Every row comes from one small tree of marks. Brackets hold a mark, then the marks that hang from it, in alphabetical order. Every link used is in the known rows. Which tree was each row made from?
Known rows
{sidab {lipas lofi} pego {sokop {bidu rumu}}}: [-16  -8  11  -6  17   6   4 -17   4 -17  -5  14  12  -9 -14   0  19   6
 -15   5  18 -14 -23  -4 -14   5  16  19  -2 -35 -18]
{pano dipit kugu {sokop bidu}}: [ -1   7   5   1  28  -4  27  -1  -3  -3  -8  15  10   1  -1   2   7   6
  -4   8   1  -6   3  -7   7   6 -18  -4  11  -9 -16]
{lofi sokop}: [ -5  -1  -1   3   9  -2   7  -1   1  -4  -2   3   3   5   5   1  -1   3
   2  -2   0  -2   0   4  -4  -3  -2  -2   2   7 -11]
{pego {pano {dipit {lipas kobete lofi}} sokop}}: [-19 -13  12   0  21 -12   7   5   3  -6  -6  23  10   5   1   3   4  20
  -3   2   7  -6  13   3  -9   3   5   1  16  -7 -11]
{sidab {lipas lofi} {pego {pano kugu}}}: [-15 -13  15  -7  30  -4   8  -7  10 -14  -3  17   7 -15  -9   0  26  15
   3   6   8  -6   1  -1 -19   6   3  18  11 -18  -7]
{lofi {sokop {bidu sidab}}}: [ -3   6   1   2  14   0   8  -6   0  -9  -4  10   4   6   7   1  12   4
 -12   5 -13  -3 -10  -8  -4  -5  -4 -16  13 -14 -32]
{sokop {bidu {pano {dipit lipas pego} kugu} rumu}}: [-22   6  13   0   7 -17  10  -7   5  -7  -3  27   6  -7   0   0  17  19
 -18  10  45  -4  -6  -6 -17   7   2 -14  13 -24  -1]
{sokop {bidu pano rumu}}: [ -3   9   4  -5   3  -3  -4 -11  -4  -6   3   7   2  -2   5   1  15   6
 -24   7  13   0 -15   2  -8   3   0  -4   9 -31  -7]
{sokop {bidu sidab}}: [  2   7   2  -1   5   2   1  -5  -1  -4  -2   7   2   1   2   0  13   2
 -15   7 -13  -1 -10 -12   1  -2  -1 -14  11 -21 -22]
{dipit pego sidab}: [-17   5   4  -1  -4  -7  -5   2  11   3  -2  12  -2   0  -1  -2   3  15
   6   1  23  -4  -2  -4  -9  -4  14 -42  -4   7   5]
{sokop {bidu rumu {sidab lipas}}}: [ -7   0   7   3  18  -1  -5 -15   0 -12  -2   7   5   2  -1  -1  17  -1
 -24  11  10  -3 -36  -9   0   4   9   1   9 -40 -14]
{bidu {sidab lipas {pego {pano kugu}}}}: [-15  -7  14  -2  35  -9   3  -2  12 -14  -3   7   7 -11  -8   0  25  16
  -7  13   1  -5 -27  -6 -15   5   0  21  18 -22 -24]
{lofi {sokop {bidu {pano kugu} rumu sidab}}}: [-15   9   9  -4  36 -12   3 -10   2 -11   0  20   6  11   7   0  33   5
 -22  13   3  -3 -28   0  -8   4  -5  -6  26 -33 -10]
{sidab {lipas kobete} {pego {pano {sokop bidu}}}}: [-10  -2  13  -2  24  -3  16  -7   6 -18  -5   7  13  -6   2   4   1  30
 -17   4  -2 -10 -26  -1 -15   2   1   4  12 -30 -38]
{bidu {pano kugu} rumu {sidab pego} sokop}: [-27  -2  11  -7  35 -19 -16   2   9  -5   1  10   8   6  -6  -2  28   4
 -22  11  -6  -6 -47   4 -13  15   3  23  24 -46  -1]
{sidab lipas sokop}: [ -7  -7   4   2   3   1   2  -5   1  -9  -5  -2   6  -3 -13   2   3   2
  -1   2  11  -7 -15   1  -9   2  12  18  -4  -4 -18]
{kobete {dipit sidab}}: [  2   7   4  -2   2   7   0   1   5   4  -3   5   0  11   1   0  11   3
   1   2  23  -4  18  -6  -3  -1   4 -29  -6   5  13]
{kezeza rumu}: [ -1  -5   1  -4   4   3  -2   5  -4   0   2  -2  -4   2   1   2 -10 -12
  -4   0  -2  -3 -17  -4   4  -4   0   7  -3  -6   2]
{bidu {pano {dipit pego sidab}} rumu sokop}: [-33  -3   8  -3   9 -19 -23   3   8   1  -3  14   6   4  -2   0   8  17
 -18   8  34  -8 -25   7 -19   9  20 -28   8 -21  -7]
{kobete {dipit {lipas lofi} {sidab pego {sokop bidu}}}}: [-10   6  12  -6  -4  11  14  -2  10  -7  -9  26   8   0 -10   0  24  15
  -3   0  34 -15  33 -16 -22  -1   9 -21  -7 -12 -10]
{lofi {sokop {bidu {pano {dipit {lipas kobete}} kugu}}}}: [ -9  -1  13   2  14 -14  17  -1   3  -9  -8  22  11   8   5   3   9  20
 -11   5  17  -4  11   0 -15   4   1 -12  21 -11 -11]
{lipas kobete lofi}: [ -6  -9   8  -6   8  -1  -8  -4   2   1  -1  12   4  10  -1  -2   6   2
   0  -2 -11  -2   4   2   1   1  17 -11   5  -8  21]
{kobete {dipit lipas {pego pano} sidab}}: [-18   7  12   0  -7  -3   7   4  15  -3  -2  21  -1  -3   4   2  12  29
  -1   0  49  -4  21  -8 -30  -4   6 -44  -1   3   1]
{lipas {kobete {dipit pego sidab}} lofi}: [-16   0  14  -9   7   2  -8  -5  13   5  -5  23   4  18   0  -3  16  15
   2  -1  21  -9  17  -7  -9  -2  29 -57  -4  -2  32]
{sidab lipas {sokop bidu}}: [  0  -1   5   1  -1   6  12 -10  -1 -13  -6   3   7  -8 -10   2   5   7
 -10   3   9  -7 -12  -6 -12   1   7   4  -2 -16 -30]
{dipit {sokop bidu}}: [ -2   3   1   0 -19   1  12  -7   0  -6  -1   8   0  -5   0   2   0  10
  -5  -3   7  -2  -7  -6 -12  -3   0 -36   3 -12  -9]
{bupid {lofi {sokop {bidu pano sidab}}}}: [ -8   9  -3  -7  12  -6   5  -5  -4  -9  -2   8   4   7  13   2  30   5
 -18  11 -15  -2 -46  -4 -18  -5   2 -14  13 -15 -34]
{lofi {sokop {bidu {pano dipit} {sidab {lipas kobete}}}}}: [ -8  -6   9   1  22  -8  -6 -11   0 -14 -10   7  14  11   3   3  14  15
 -25  14  -2  -7 -19  -3  -9   2  18  -9  22 -27 -51]
{pano dipit {sokop bidu}}: [  1   5   0   2  14   1  17  -2  -6  -3  -7   7   9   0   2   3  -2   7
 -10   6  -1  -6   2  -6   6   2 -12  -5   5  -9 -35]
{dimu rumu}: [  5   0   2   2   5   1  -1   0   1  -5   5   5   0   4  -2  -1   3   2
 -13   4  -3  -1 -23   6  -3   0   0   2  -2  -3  10]
{sokop bidu}: [  6   7   1  -1  -5   5  10  -6  -3  -4  -1   5   1  -5   3   1   2   5
  -9   1  -2   0   2  -7  -3  -1  -5 -13   2 -12 -11]
{bupid {sokop {bidu sidab}}}: [  0  13  -1   0 -10   1   8  -5  -4  -5  -4   0   0   1  -7   1  17  -1
 -15  10 -19  -5 -28  -8  -8  -6   1 -16   8 -20 -14]
{pano {dipit pego sidab} kugu}: [-18   0   9   0  15 -12   4   4  11   4  -6  18   3  -1  -6  -2   9  16
   9   8  31  -6   4  -7  -4   3   9 -37   2  12   9]

Write each row's tree
[-34 -10   9   2 -19 -14  -2   2  14   1  -9  32   2  -2  -8  -2   8  20
  13  -2  48  -8  19  -8 -21  -4  26 -60  -2   9   5] : {pano {dipit {lipas lofi} pego sidab sokop}}
[ -1   3  -3  -2   6   2  22  -4  -4  -8  -2   6   3   2  13   2   9   3
  -5   2  -4  -3 -34  -3 -14  -6  -4 -16  -3   0 -11] : {bupid {lofi {sokop bidu}}}
[-20  -5   8  -4  -5  -9   0   3  14  -7   1   8   0 -12  -4   1   6  28
   5   0  25  -7 -12   1 -27  -3   6 -36   5   2 -14] : {dipit {sidab {pego pano}} sokop}
[-19 -14   9   2  -1 -12  12   1   6  -2  -7  28   4   0 -11  -1  14   5
  12  -1  27  -4  21  -5 -12   4   6 -18   8   1  18] : {pano {dipit {lipas lofi} sokop} kugu}
[-19  -6   4   2  20 -10 -19   1   2  -2   1   5   4  11  -1  -1   9  -5
 -21   4  -8  -3 -43   2  -3   9   7   7  13 -36   4] : {bidu rumu sidab sokop}
[ -4  -7   9  -2  24  -7  11   3   1  -5  -1   8   4 -11  -3   3   9  13
  -2   9  11  -1   3   1  -8   6 -11   4  14   3  -9] : {pego {pano dipit kugu}}
[-10   3  12  -7  10   8  13 -15   6  -7  -7  25   9  16   9   1  12  17
 -10  -4   5 -10  15  -9 -15  -5  16 -48   3 -14   3] : {lipas {kobete {dipit pego}} {lofi {sokop bidu}}}
[-11   3  11  -1  43  -9  23  -5  -2 -11  -1  18  10  -5   3   4  13  16
 -17  12  18  -6 -20   0  -4   9 -20   1  19 -23 -13] : {pego {pano dipit kugu {sokop {bidu rumu}}}}
[ -7   5   2  -1  17   1   9  -4   5 -12  -6   8   8   0   5   0  11  10
 -13   5 -13  -8 -15 -10  -7  -4  -3  -3  11 -17 -44] : {lofi {sokop {bidu {sidab pego}}}}
[-19 -13   7   3 -12 -11   9   6   9 -11  -3   8   5 -18  -6   3  -4  27
  -2   0  32  -7   0  -2 -28   1   0  -4   6   0 -31] : {sidab {pego {pano {dipit lipas sokop}}}}
[-12   0  10  -7  15   1  10  -8   3 -18   3   5   7 -18  -5   3   9  21
 -22   6  18 -10 -34   0 -22   4  -3  13   6 -25 -30] : {sidab {pego pano} {sokop {bidu rumu}}}
[ -7  -8   6   4  -1  -7   7   6   1  -7  -2   8   3 -13   0   4  -2  16
  -5   4  25  -1  14  -1 -15   2  -5   7   8   2 -24] : {pego {pano {dipit lipas}}}
[-17  -7   9   5 -10  -9  13  -6   1 -14   0  16   4 -14   1   4   1  22
 -18   3  46  -4 -12  -2 -25   2  -2 -23  11 -20 -15] : {pego {pano {dipit lipas {sokop {bidu rumu}}}}}
[-20   4  10  -2  -8   1   1   0  14   3  -6  31   1   8   0  -2  20  13
   7  -3  41  -7  38 -12 -18  -4  18 -46  -7   1  21] : {kobete {dipit {lipas lofi} pego sidab}}
[-20   0  10   4 -30 -11  13  -5  12  -7  -3  21   2   0   2   1  -9  28
  -5  -9  25  -5 -12  -8 -23  -5  19 -58   4 -13   9] : {dipit {lipas kobete} pego {sokop bidu}}
[-17  -7   3  -2  -2 -12 -13  -6  -1  -3   1   3   5   1  -4   2   7   7
 -13   6  31  -4 -22   7 -10   6  10 -10   8 -12  -6] : {bidu {pano {dipit sokop}} rumu}
[-17 -19  15  -5  11  -8  -1   3   8  -9  -4  16  10  -8  -3   1   4  23
  -6   2  14  -8  13  -1 -18   4  13   8  11  -8 -13] : {sidab {pego {pano {dipit {lipas kobete lofi}}}}}
[-28  -9  11   1   3 -12   4  -2  12  -5  -6  28   6  12   5  -1   2  17
   6  -8  13  -6   9   1 -17  -5  23 -26   5   0  13] : {dipit {lipas kobete {lofi sokop}} pego}
[ -7 -11   9   0  10  -3  -4  -5   9  -8  -4  -4   9   2  -6  -1  -5  12
  -4   1   3  -7 -20   0  -5   4  19  12  -1 -14  -4] : {sidab {lipas kobete} pego}
[-24  -5   8  -2  -6  -5  -1 -17   9 -11  -7  26   5  -4  -7  -1  24  14
  -7   3   7  -7 -17 -16 -19  -5  25 -47   8 -31 -21] : {dipit pego {sokop {bidu {sidab {lipas lofi}}}}}
[-11  -4   6   0 -18   3   8  -4   6  -1  -4  21   2   8  -4   1  14   3
   5  -8  27  -5  31  -7 -18  -2   9 -27  -3  -6  20] : {kobete {dipit {lipas lofi} sokop}}
[-25 -12  16   1  20 -24  -9   5   5  -3  -2  17  10  13  -4   0   6  11
 -19   4  22  -4 -21  11 -14  18  11   9  21 -32  26] : {bidu {pano {dipit {lipas kobete}} kugu} rumu sokop}
[-14  -3  10  -9  11   0  -6 -20  -3 -15  -2  16   9  -3 -10   1  30   4
 -21   9  20  -7 -16   2 -17   6  17  10   7 -39 -18] : {sidab {lipas lofi} {sokop {bidu pano rumu}}}
[-22  -1  15  -1  39 -13  15   3  15 -11  -5  15   8  -6  -6   1  18  25
   6   9  21  -9 -14   1 -15   4  -5   2  10  -8 -17] : {dipit {sidab lipas {pego {pano kugu sokop}}}}
[-15  -4  12  -5  33  -3   2 -11   7 -12 -11  18  16  10  -4  -2  20  11
 -14   7 -21 -12 -22 -11   1   2  16   1  14 -41 -28] : {pano {sokop {bidu {sidab {lipas kobete lofi} pego}}}}
[-30 -12  16  -5   8  -8 -11  -7  15  -6  -8  22   8   7 -15  -2  12  19
   6   1  23 -13 -12  -2 -16  -1  43 -35  -3  -4   9] : {dipit pego {sidab {lipas kobete lofi} sokop}}
[-25 -12  12  -3  31  -7  -9  -7   9 -20  -1   1  10 -10 -13   1  19  15
 -20  13  17 -12 -55   1 -19   6  13  34  11 -29 -37] : {bidu rumu {sidab lipas {pego pano} sokop}}
[-21  -3  11   0   4  -9  -3  -3  13  -9  -2  12   0 -12  -2   1   8  28
   0   5  34  -4 -10  -2 -25  -3  16 -34   1  -2 -17] : {dipit {pego pano} {sidab lipas}}
[-24 -15  11  -5  17  -7  -2   5   7 -13  -8  18  11 -13 -14   1  23  17
  -8  10  10 -12   1  -8 -21   3   9  24  14 -10 -49] : {bidu {sidab {pego {pano {dipit {lipas lofi}}}} sokop}}
[-24   0   7  -3  42 -11  -3   0   7 -11   1   7   8   0   2   0  16  13
 -17  11   0  -8 -46   2  -5   4  -7  22  17 -28 -28] : {bidu rumu {sidab {pego {pano sokop}}}}
[-12 -12   6  -3   8   3  -2  -8   1  -9  -6   9   7  -2 -15   0  15  -1
   2   2   6  -8  -1   0 -10   2  18  15  -3  -8 -12] : {sidab {lipas lofi} sokop}
[-32  -4  12   5 -25 -20  -2   4  19   0  -4  22   0   8  -3  -2  -7  28
  10  -8  41  -6  -9  -3 -23  -6  30 -69   0   5  27] : {dipit {lipas kobete} pego sidab sokop}
[-30   4  10   6  18 -20  17  11  14   3 -10  30   6   5  -5  -1   6  20
  13   5  40  -9  10  -7  -5   2   1 -29   4  10   4] : {pano {dipit lipas pego sidab} kugu sokop}
[-19 -23  18  -5  21  -6 -10  -3   7 -11  -8  16  11  -1 -15   2  14  22
  -2   9  24 -12  -4   3 -18   4  31 -15   7  -2 -17] : {pego {pano {dipit {sidab {lipas kobete lofi} sokop}}}}
[-15  -2   8  -4  20  -2  -2 -21  -1 -15  -3  21   8   4   4   1  26   6
 -20   7  17  -4  -6   4 -17   1  12   0  11 -36 -19] : {sidab {lipas {lofi {sokop {bidu pano rumu}}}}}
[  2  11  -6  -4 -18   3  22  -4  -8  -4  -1  -4  -2  -4  -2   2  14  -3
  -8   7 -10  -4 -52  -3 -19  -7   0 -16  -8  -5   7] : {bupid lofi {sokop bidu}}
[ -8   7   5  -7   4  -2  -1 -10  -4 -10   2   6   5  -3  -4   2  16   7
 -23   7  16  -5 -25   4 -14   5   4   4   7 -27 -17] : {sidab {sokop {bidu pano rumu}}}
[-13 -14  10  -7  16   1  -1  -7   7 -14  -2   9   7 -16  -6   1  17  15
  -3   4   7  -6   1   0 -20   2   9  18   5 -17 -25] : {sidab {lipas lofi} {pego pano}}
[-22   0  10  -1   8  -2   8 -13  11 -11  -9  31   5   0   2  -1  17  19
   1   2  25  -8   9  -8 -20  -8  20 -50   0 -10 -18] : {dipit pego {sidab {lipas {lofi {sokop bidu}}}}}
[-11 -11   7  -4  18  -3  -2  -5   3  -4  -4  15   6  16   4   0   5   4
   3  -4 -11  -5   5   6  -3  -3  15 -12   7  -1  12] : {lipas kobete {lofi sokop}}
[-16  -4  11   5 -15 -10   7  -8   6  -9   1  16   3   7   3   0  -6  15
 -13  -6  30  -3 -24  -1 -15   1  14 -35   7 -26  28] : {dipit {lipas kobete} {sokop {bidu rumu}}}
[-30  11  11  -2 -11 -14  -1  -4  10  -9  -2  25   2  -4  -4   0  17  26
 -15   5  54  -8 -14  -3 -29   0  17 -34   3 -20  -8] : {dipit lipas pego {sidab {sokop {bidu pano rumu}}}}
[  0  11   2  -6   3  -3  -7  -6  -3  -5  -1   7   2   0   3   1  23   6
 -21  10 -13   0  -9  -8  -6   0   0 -11  18 -28 -35] : {sokop {bidu pano sidab}}
[-16 -15  15  -6  26   3 -16  -7  11  -6  -9  10  15  18  -8  -1  21   4
 -17   3 -15 -14 -16  -7 -12  10  27   6  10 -45  -3] : {bidu {sidab {lipas {kobete dipit} lofi} pego} sokop}
